Each row comes from the steps of one path. Every step used is in the known rows, and no mark comes twice. Write the path behind each row, first mark first.
Known rows:
bokikas sekenok nofu: [ 0.80 -0.31  2.65 -1.16  1.66 -1.89  2.97  0.08  3.43  0.40 -0.63  3.33
 -0.43  2.64 -0.98  0.64  1.60  1.66  2.14 -0.58 -0.84]
lerud bokikas sekenok nofu: [-0.25  0.06  3.64 -1.29 -0.09 -0.87  2.63 -0.33  0.86 -0.29 -2.03  0.45
  0.83  1.24  0.21  1.98  2.55  1.02 -0.14 -0.46  0.54]
tulo sekenok kidu: [-0.80  2.32 -1.35  4.89 -1.25 -0.58  3.30 -1.57  3.05 -1.69 -0.08  0.13
 -0.52  4.17  0.17 -2.50  0.75 -1.20 -0.16  1.30  0.96]
lerud bokikas sekenok nofu dimur: [-2.88  1.10  3.14 -0.85  0.34  0.10  0.95  0.19 -0.48  0.05 -1.10  1.22
 -0.91  0.97 -0.67  1.87  2.52  2.77 -0.52 -2.33  0.84]
sekenok kidu dimur nofu: [-0.27 -1.97 -1.16  2.24  0.33 -0.53  2.18 -1.02 -0.21  0.33  0.70  0.62
  0.37 -2.03 -2.00 -1.00 -1.65  1.57 -1.06  1.52  1.70]
lerud nofu sekenok: [ 3.66  0.83  0.05 -1.82  0.15 -3.16 -2.44 -0.38  1.02 -1.12 -1.16 -1.10
  1.03  0.65  2.35 -1.86  0.01  1.68 -0.68  0.30  0.47]
kidu sekenok: [ 2.68  1.89  0.03  0.05 -0.25 -2.65 -1.13  1.39  0.34  0.89 -2.30  1.67
 -1.61  2.70 -0.09 -0.51 -3.38 -0.48  2.40  0.14 -1.68]
dimur nofu: [ 0.71 -2.26  0.98  0.91  1.01 -2.06  2.25 -0.48 -0.25  0.27  0.06  0.81
  0.08 -0.32 -0.47 -0.04 -1.78  2.00  1.69  0.88  1.40]
nofu lerud bokikas: [ 0.50 -0.28 -1.28 -0.27 -2.07  0.53 -0.51  1.18 -2.44 -3.35  0.48 -3.48
  1.83 -0.65  3.44  1.24 -0.26 -0.75  0.88  1.69 -1.00]
bokikas sekenok kidu dimur: [ 0.30 -0.13 -1.27  0.85  0.87 -0.68  2.26 -0.66  2.77  0.40 -0.77  1.58
 -1.12 -0.42 -0.18 -0.71 -2.77  0.95 -0.89 -0.82 -0.37]
sekenok bokikas: [ 0.67 -0.71 -0.55 -0.64  0.11  0.43  1.70  0.70 -0.52 -0.79 -1.15  0.07
  0.40  1.33  0.77 -1.06 -1.28 -1.70  2.64  0.85 -1.31]
lerud bokikas sekenok kidu: [-2.10  0.05  1.65  1.10 -1.27  0.48  3.79 -0.74  1.17 -0.64 -2.22 -1.40
 -0.18  0.40  0.64  0.71 -1.09 -0.16 -1.58 -0.86  1.25]
tulo sekenok bokikas lerud: [-0.20  1.64 -0.40  1.09  0.50  1.39 -0.63 -0.70  0.48  1.06  0.53 -0.32
 -1.05  1.68  1.42  1.06  0.94 -3.62  0.85 -0.50 -0.05]
nofu sekenok bokikas: [-0.34 -1.00 -0.51 -2.68 -0.84  1.17 -0.22  0.12 -0.57 -1.22 -0.54  0.34
  1.31  2.03 -0.41 -1.96  1.12 -1.33  1.34  0.30 -3.08]
nofu lerud: [ 1.61 -0.68 -2.17 -0.15 -0.30 -0.30 -0.21  1.69  0.25 -2.85  1.79 -0.58
  0.65  0.47  2.35 -0.30 -1.00 -0.28  3.19  1.45 -2.19]
dimur nofu lerud bokikas sekenok kidu: [-4.56 -1.83  2.24 -0.54 -1.28  2.74  1.73  0.34 -0.33 -1.57  1.59 -0.56
  2.28 -2.34 -1.34  0.87  2.41  0.80 -0.60  0.35  1.27]
bokikas lerud nofu: [ 4.86  0.65  0.83  0.54  2.32 -3.39 -1.67  0.28  0.09  1.88 -0.30 -2.55
 -1.68 -1.84  4.02  2.71 -2.88 -0.09 -0.09 -0.60  2.78]
kidu sekenok bokikas lerud: [ 1.01  1.23  1.08 -1.51  0.60  0.83 -2.96  1.93 -1.60  3.27 -0.95  0.99
 -1.78  0.51 -1.30  1.81 -2.00 -3.62  2.39 -1.00 -1.85]
dimur nofu sekenok bokikas: [-2.00 -2.50  1.32 -3.13 -0.30  1.51 -0.37 -0.41 -1.48 -0.05  0.35  1.43
  2.34  0.04 -2.96 -1.74  2.51  0.48  1.15  0.67 -1.24]
tulo sekenok kidu dimur nofu lerud: [-1.90  0.62 -2.91  2.67 -1.04  2.03 -0.62 -0.76  1.01 -1.98  3.53  0.96
  2.17 -0.56 -1.31 -2.39  3.29  0.33 -0.92  2.58  0.55]
dimur nofu lerud bokikas: [-1.00 -1.97  0.48 -0.59 -1.44  1.02 -0.35  0.69 -3.27 -2.15  1.51 -2.35
  2.70 -2.49  0.92  1.61  1.25  0.74  0.55  1.89  0.67]

Write each row's path:
[ 2.80  0.75 -1.34 -0.23  0.37 -0.70 -3.77 -0.58  0.17  1.54  0.53 -2.27
 -0.51 -2.81  0.82  0.39 -0.39 -0.05 -4.19 -0.71  1.26]
bokikas lerud nofu sekenok kidu dimur
[ 1.72  0.43  0.62  0.41  0.09 -0.90 -1.63 -0.38  0.92  1.04  0.70 -2.29
 -0.47 -0.60  0.37  0.62  0.60 -0.55 -2.62 -0.85  1.42]
bokikas lerud nofu sekenok kidu
[-0.47  0.39  0.37  1.26  0.78 -1.21  1.37  0.77  0.13 -0.39  0.67  2.19
 -1.21  2.93 -1.45 -0.33  1.68  2.36  1.77 -0.53 -0.17]
sekenok nofu dimur
[-1.63 -0.04 -1.72 -0.78 -1.39  2.42 -0.33  0.67 -0.30 -2.06  0.39 -1.69
  1.31 -2.71  1.57  0.75  0.27 -0.30 -2.21  0.20 -0.89]
nofu lerud bokikas sekenok kidu dimur
[ 2.05  1.64  0.05  1.39  2.75 -2.20 -3.09  0.81 -1.10  2.30  0.55 -1.55
 -3.32 -1.94  2.91  2.40 -2.96  1.57 -0.58 -2.24  3.27]
bokikas lerud nofu dimur
[-0.74  0.43 -0.41  0.66 -0.64  0.40  1.72 -0.95  0.20 -0.20 -2.39 -1.51
 -0.29 -1.81  1.10  0.89 -1.93  0.38 -3.48 -0.60  1.00]
lerud bokikas sekenok kidu dimur
[-0.77 -0.57 -0.84  0.97 -1.88 -0.02  1.98 -0.76  1.45 -1.72  0.01 -0.22
  0.44  2.67 -1.38 -2.10  0.34 -0.01 -0.33  0.44 -1.80]
nofu sekenok kidu
[ 1.14  2.11  0.81  2.23 -0.39 -1.86  2.11 -1.16  3.13 -1.41  0.01  1.75
  0.49  4.99 -0.31 -1.32  4.18 -0.08  1.15  1.55  0.15]
tulo sekenok nofu
[ 0.47  3.50  1.27 -1.61  2.07  0.29 -6.48  2.70 -2.47  4.21 -0.74  0.68
 -2.78 -0.82 -0.44  0.70 -1.36 -1.13  0.54 -2.47  1.24]
kidu sekenok bokikas lerud nofu dimur
[ 0.26  1.22  0.24 -0.50  2.58  0.69 -3.50  1.57 -2.42  2.40  0.47 -1.24
 -2.06 -1.99  1.55  1.44 -1.15 -0.45  0.28 -1.88  2.68]
sekenok bokikas lerud nofu dimur
[-3.06  0.98 -1.85  2.49 -2.54  2.84 -1.09 -0.97 -1.70 -2.71  2.10 -1.91
  3.05 -1.79 -0.30 -0.94  4.30 -0.42 -3.41  2.75  1.65]
tulo sekenok kidu dimur nofu lerud bokikas
[ 0.64  1.43  0.18 -1.83 -0.27 -0.01 -1.46  1.80 -0.83  1.00 -2.30  2.15
 -0.32  2.59 -1.34 -1.61 -1.70 -2.38  3.21  0.44 -2.37]
kidu sekenok bokikas
[ 1.41 -0.41 -2.95  2.58 -0.39 -0.80  2.01 -0.43  0.52 -0.78 -0.42 -0.37
 -0.54 -0.02  0.32 -1.29 -2.86 -0.13 -0.79  1.07 -0.17]
sekenok kidu dimur
[ 0.56 -0.31 -2.98  0.44 -1.60  0.05  0.02 -1.08  0.64 -1.42 -0.07 -0.29
  0.29  0.44 -0.86 -2.07 -0.56  0.38 -2.03  0.64 -2.01]
nofu sekenok kidu dimur
[ 0.07 -1.13  0.01 -2.48 -0.17  1.85 -1.89  0.19 -1.30  1.24  0.79 -0.59
 -0.39 -0.17 -0.19  1.43  0.76 -2.39  0.64 -1.08 -2.87]
nofu sekenok bokikas lerud
[-1.09 -0.42  0.66  1.37  0.48 -0.63  4.13 -0.28  3.66  0.08 -0.81  1.43
 -1.29  1.62 -0.47 -0.79 -2.06  0.49  0.69 -0.86  0.08]
bokikas sekenok kidu
[-1.87 -2.75  1.87 -2.91  0.42  2.27 -1.84 -0.49 -2.04  2.30  1.71  0.40
  0.64 -1.95 -2.78  1.67  2.05 -0.78  0.52 -0.90 -0.90]
dimur nofu sekenok bokikas lerud
[-1.07 -1.66  0.51  0.55  1.63 -0.29  2.35 -1.08  1.86  1.54  0.06  2.68
 -0.35 -2.40 -2.39 -0.55 -1.37  2.54 -1.17 -0.47  1.58]
bokikas sekenok kidu dimur nofu
[-0.48 -2.43 -0.04 -3.33  0.93  2.52 -3.81 -0.81 -3.03  2.66  1.61  0.41
  0.82 -4.19 -2.12  1.65  1.20 -0.43 -1.19 -0.71 -1.23]
kidu dimur nofu sekenok bokikas lerud
